Each row was made from one path, in order. Every step used is in the known rows, and no mark comes twice. Write each row's path.
Known rows:
riku, fiser, foregi: [ 2.995  0.047  0.968  0.127  0.234  0.253 -5.473 -0.795 -0.366 -0.543
 -1.152 -6.723 -0.557 -0.255  2.081 -0.506 -3.489  1.667  3.090 -2.285
 -0.006  0.973 -1.249]
tegutal, foregi, fiser, sotap: [ 1.820 -0.140  0.453 -0.155 -0.104  1.175 -4.121 -2.254  0.672  1.860
 -2.300 -4.060 -0.115 -1.007  2.731  1.017 -5.630  1.470  2.115 -1.430
 -0.837 -2.074 -2.499]
tegutal, rebap, mopagud: [ 1.060 -4.957  1.094 -0.094 -1.244  2.390 -2.554 -3.023 -0.286 -0.763
 -1.408 -3.448 -0.420 -0.195  2.757 -0.194 -3.938  0.496 -0.051 -3.309
 -1.369  0.566 -3.143]
tegutal, foregi, fiser, riku, mopagud: [ 0.824  0.224 -0.632  0.739 -1.778  1.499 -3.799 -2.482  0.441 -0.186
 -1.425 -7.756 -0.108 -0.875  2.557  0.118 -3.868  0.926  3.787 -1.317
 -2.590 -1.621 -2.725]
riku, mopagud, rebap, tegutal, foregi, fiser, sotap: [ 2.481 -3.982  1.085  0.248 -3.242  0.781 -1.557 -2.719  0.544  2.587
 -1.079 -4.596 -2.754 -2.670  2.155 -0.644 -6.043  0.708  1.413  0.317
 -0.455 -1.394 -3.442]
riku, mopagud, rebap, tegutal, foregi, fiser: [ 1.655 -5.047  1.240  0.573 -2.215  0.962 -1.833 -3.527  0.032  1.969
 -0.500 -5.817 -2.583 -2.164  2.877 -0.343 -4.937  0.053  2.706  0.075
 -0.552 -1.126 -3.519]
rebap, tegutal, foregi, fiser: [ 0.506 -1.480  1.823  0.434  0.115  1.184 -3.436 -3.246  0.029  2.401
 -0.683 -4.786 -0.876 -1.563  4.050  1.043 -3.787 -0.613  3.246 -0.958
 -0.969 -1.354 -2.691]
sotap, fiser, riku, mopagud: [ 2.839  0.059 -1.144  0.321 -2.164  1.065 -3.635 -1.156  0.554 -0.241
  0.006 -6.355  2.802  0.072  0.361 -0.538 -1.714  2.028  1.932 -0.584
 -4.899 -0.465 -3.510]
fiser, rebap, mopagud: [ 2.574 -3.949  1.554 -0.332  0.040  1.479 -3.217 -2.491  0.263 -1.180
 -0.934 -3.708 -0.814 -0.137  1.704 -1.231 -3.979 -0.571  0.106 -1.423
 -2.075  0.855 -2.470]
mopagud, riku, fiser, rebap, tegutal: [ 2.286 -1.384  0.636  0.497  0.833  0.290 -3.385  0.075  0.153 -2.044
 -0.213 -4.248 -4.191 -1.314  1.956 -0.682 -2.007 -1.485  2.423  0.453
  0.518  0.294 -2.078]
mopagud, rebap, tegutal, foregi, fiser: [ 1.652 -4.314  0.991 -0.084 -0.307  1.155 -2.741 -2.861 -0.187  2.184
 -0.685 -4.113 -3.165 -2.406  3.756  0.372 -4.933 -0.465  2.313  0.159
  0.365 -1.232 -2.931]
foregi, fiser, riku, mopagud, rebap: [ 2.410 -1.055 -0.809  0.645 -1.819  0.615 -2.757 -1.452 -0.092 -0.609
 -0.761 -8.263 -1.291 -0.742  2.490 -1.208 -3.681  1.452  3.446 -0.313
 -1.343 -1.022 -3.338]
foregi, fiser, riku, mopagud: [ 1.377  1.670  0.232  1.124 -1.343  0.709 -3.451 -1.784  0.074 -0.486
 -0.832 -9.016  0.979 -0.058  2.781 -0.696 -2.595  1.298  4.375 -1.404
 -2.480 -1.191 -3.061]
rebap, mopagud, riku: [ 1.214 -1.748 -0.382 -0.097  0.226  1.938 -3.326 -1.955 -0.690 -2.121
 -0.717 -3.601 -2.301  0.687  1.930  1.213 -1.991 -0.833  2.338 -1.431
 -1.846 -0.086 -4.247]
sotap, fiser, foregi: [ 3.980 -1.230 -0.168 -0.780 -0.125  1.005 -4.748 -1.497 -0.338  0.966
 -0.473 -4.282  2.297  0.600  1.547  0.278 -3.611  1.928  1.487 -1.074
 -3.051  0.356 -2.005]
mopagud, riku: [ 2.082  0.007 -0.520  0.004  1.655  0.978 -3.652 -0.910 -0.327 -1.126
 -0.208 -3.381 -2.246  0.651  2.195  1.778 -1.846  0.484  3.434 -0.909
  0.281 -0.872 -3.557]
bodur, sotap, fiser, riku, mopagud, rebap, tegutal, foregi: [ 3.203 -5.445 -2.379 -0.149 -4.862  0.643 -1.224 -2.288  0.704  2.509
  1.001 -4.019  0.240 -3.064  1.816 -0.526 -3.419  0.178  1.638  0.797
 -4.909 -0.438 -2.459]
riku, mopagud: [ 2.476 -1.385  1.784  0.740 -0.997  0.620 -3.034 -2.178  0.165  0.316
  0.075 -6.141  0.724  0.500  1.318  0.060 -2.326  2.208  2.970 -1.870
 -1.248 -0.254 -3.467]
tegutal, foregi, fiser: [ 1.015 -1.139  0.710 -0.026  1.039  1.296 -4.333 -2.810  0.129  1.102
 -1.713 -5.213  0.014 -0.222  3.245  1.269 -4.380  0.944  3.446 -1.543
 -1.022 -1.787 -2.590]
fiser, rebap: [ 3.392 -2.322  1.300 -0.301  1.449  0.640 -3.650 -1.352  0.545 -0.376
 -0.379 -3.523 -0.805 -0.066  2.112 -0.580 -3.878  0.744  1.287 -0.805
 -0.186  0.025 -1.750]
fiser, riku, mopagud, rebap, tegutal, foregi: [ 2.082 -4.031 -0.560  0.341 -3.275  1.486 -2.082 -2.079  0.386  0.888
  0.595 -4.214 -4.645 -3.464  1.761 -0.718 -3.922  0.055  1.040  0.140
 -1.199 -0.103 -3.164]

Which path is each row?
[ 2.966 -4.687  0.814 -0.738 -0.328  1.431 -3.018 -2.312  1.058  1.740
 -0.258 -1.182 -0.056 -1.681  1.333 -0.254 -4.238 -0.512 -0.803  0.729
 -3.082 -0.177 -1.993] : sotap, fiser, rebap, tegutal, foregi
[ 2.207  0.529 -0.032  0.862 -1.634  0.967 -3.517 -1.411  0.290 -0.498
  0.131 -7.183 -0.404 -0.545  1.466 -0.553 -2.033  1.608  2.933 -1.564
 -2.170 -0.199 -3.074] : fiser, riku, mopagud
[ 1.675  1.061 -0.689  0.419  1.364  0.454 -4.593  0.023 -0.200 -2.378
 -1.068 -5.373 -2.300  0.312  1.574  0.982 -1.279  0.826  4.001 -1.186
  0.413 -0.485 -3.047] : mopagud, riku, fiser
[ 1.303 -2.360 -0.736 -0.047 -1.181  1.386 -3.133 -1.943 -0.037  1.373
 -0.523 -4.824 -4.330 -3.350  3.932 -0.087 -4.607 -0.980  2.198  0.401
 -0.692 -1.233 -2.604] : mopagud, rebap, tegutal, foregi, fiser, riku
[ 0.877 -0.824 -0.526  0.477  0.033  1.167 -4.248 -1.174 -0.527 -3.064
 -1.417 -5.736 -2.343  0.355  1.237  0.265 -1.550 -0.684  3.011 -1.757
 -1.314  0.327 -3.749] : rebap, mopagud, riku, fiser
[ 0.307  0.504  0.256  0.620 -0.492  1.583 -3.953 -2.296  0.106  1.537
 -0.571 -5.726 -2.067 -2.743  4.097  0.616 -3.427 -1.169  3.253 -0.498
 -1.956 -1.298 -2.424] : rebap, tegutal, foregi, fiser, riku
[ 3.333 -4.831 -2.219 -0.924 -0.939  0.924 -2.132 -1.769  0.270 -1.468
 -0.447 -2.216  1.937  0.804  1.813  0.020 -2.877 -1.558  1.616  0.181
 -5.149 -0.064 -2.428] : bodur, sotap, fiser, rebap, mopagud, riku
[ 2.328 -6.003  1.121  0.212 -2.579  1.221 -1.760 -3.077  0.254  1.956
  0.511 -3.568 -3.532 -2.526  1.588 -0.202 -4.254  0.581  1.187 -0.050
 -0.210 -0.117 -3.493] : riku, mopagud, rebap, tegutal, foregi
[ 2.769  0.977 -1.518 -0.264 -0.351  1.212 -4.365 -0.666  0.264 -0.030
 -0.242 -4.472  2.142 -0.242  1.235  0.255 -1.802  1.572  1.572 -0.684
 -4.284 -0.554 -2.844] : sotap, fiser, riku
[ 2.188 -1.757  2.805  0.456  0.774  0.369 -2.800 -2.010  0.143  1.079
 -0.370 -5.261 -0.437 -1.121  3.904 -1.093 -3.887 -1.124  2.601 -0.106
 -0.538 -0.544 -1.956] : foregi, fiser, rebap, tegutal
[ 0.725 -4.427 -0.826 -0.204 -0.549  2.638 -2.324 -2.265 -0.567 -2.724
 -1.433 -2.276 -2.625  0.219  2.834  0.819 -3.320 -0.585  0.889 -2.432
 -0.686  0.062 -3.758] : tegutal, rebap, mopagud, riku
[ 2.730  0.568 -0.960  0.082  0.823  0.511 -5.235 -0.039 -0.669 -2.241
 -1.273 -5.852 -3.227 -0.001  2.150  0.456 -2.826  0.453  4.087 -1.338
  0.488  0.528 -1.854] : mopagud, riku, fiser, foregi
[ 1.685 -2.758 -0.168  0.100  0.676  1.053 -3.713 -0.859  0.640 -1.445
 -0.925 -2.689 -5.526 -2.178  1.816  0.197 -3.400 -1.872  1.821  0.277
  0.588 -0.134 -1.887] : mopagud, riku, fiser, rebap, tegutal, foregi
[ 2.214 -3.356 -0.427 -0.428  0.569  1.734 -2.990 -1.818 -0.089 -2.901
 -0.916 -2.689 -3.305  0.339  1.819 -0.138 -3.325 -1.828  1.084 -0.524
 -1.420  0.338 -3.100] : fiser, rebap, mopagud, riku
[ 2.849  1.292  1.130  0.318 -0.307 -0.146 -4.615 -0.106  0.573  0.263
 -1.520 -5.100  0.064 -1.000  0.977 -0.408 -3.277  2.361  1.758 -1.649
 -0.168 -0.223 -2.316] : riku, fiser, sotap
[ 0.432 -3.444 -0.812  0.243 -0.926  1.970 -3.191 -1.314 -0.405 -3.792
 -2.380 -4.296 -2.391 -0.104  2.062  0.083 -2.801 -0.365  1.342 -2.618
 -0.383  0.440 -3.277] : tegutal, rebap, mopagud, riku, fiser
[ 3.700 -2.582 -2.131 -0.234 -2.709  0.861 -2.795 -0.886  0.353 -0.471
  0.052 -5.370  0.674 -0.597  0.107 -1.011 -2.792  2.217  1.017  0.412
 -3.672 -0.284 -3.619] : sotap, fiser, riku, mopagud, rebap
[ 0.442 -0.418  0.559  1.225 -2.612  1.411 -2.869 -2.928  0.334  1.200
 -0.470 -7.402 -1.300 -2.403  3.309 -0.166 -3.253 -0.464  3.660 -0.733
 -2.617 -1.236 -2.863] : rebap, tegutal, foregi, fiser, riku, mopagud
[ 2.431 -3.102  0.655 -0.310 -1.373  0.882 -2.488 -2.176  0.362  2.832
 -1.167 -2.970 -3.448 -3.161  3.056  0.063 -6.235  0.066  1.011  0.416
  0.144 -1.507 -2.953] : mopagud, rebap, tegutal, foregi, fiser, sotap
[ 1.397 -3.697 -1.029 -0.155 -1.335  2.252 -3.806 -1.285 -0.921 -3.591
 -2.500 -4.541 -3.323 -0.238  2.676 -0.374 -4.358 -0.616  1.453 -2.840
 -0.227  1.372 -2.068] : tegutal, rebap, mopagud, riku, fiser, foregi
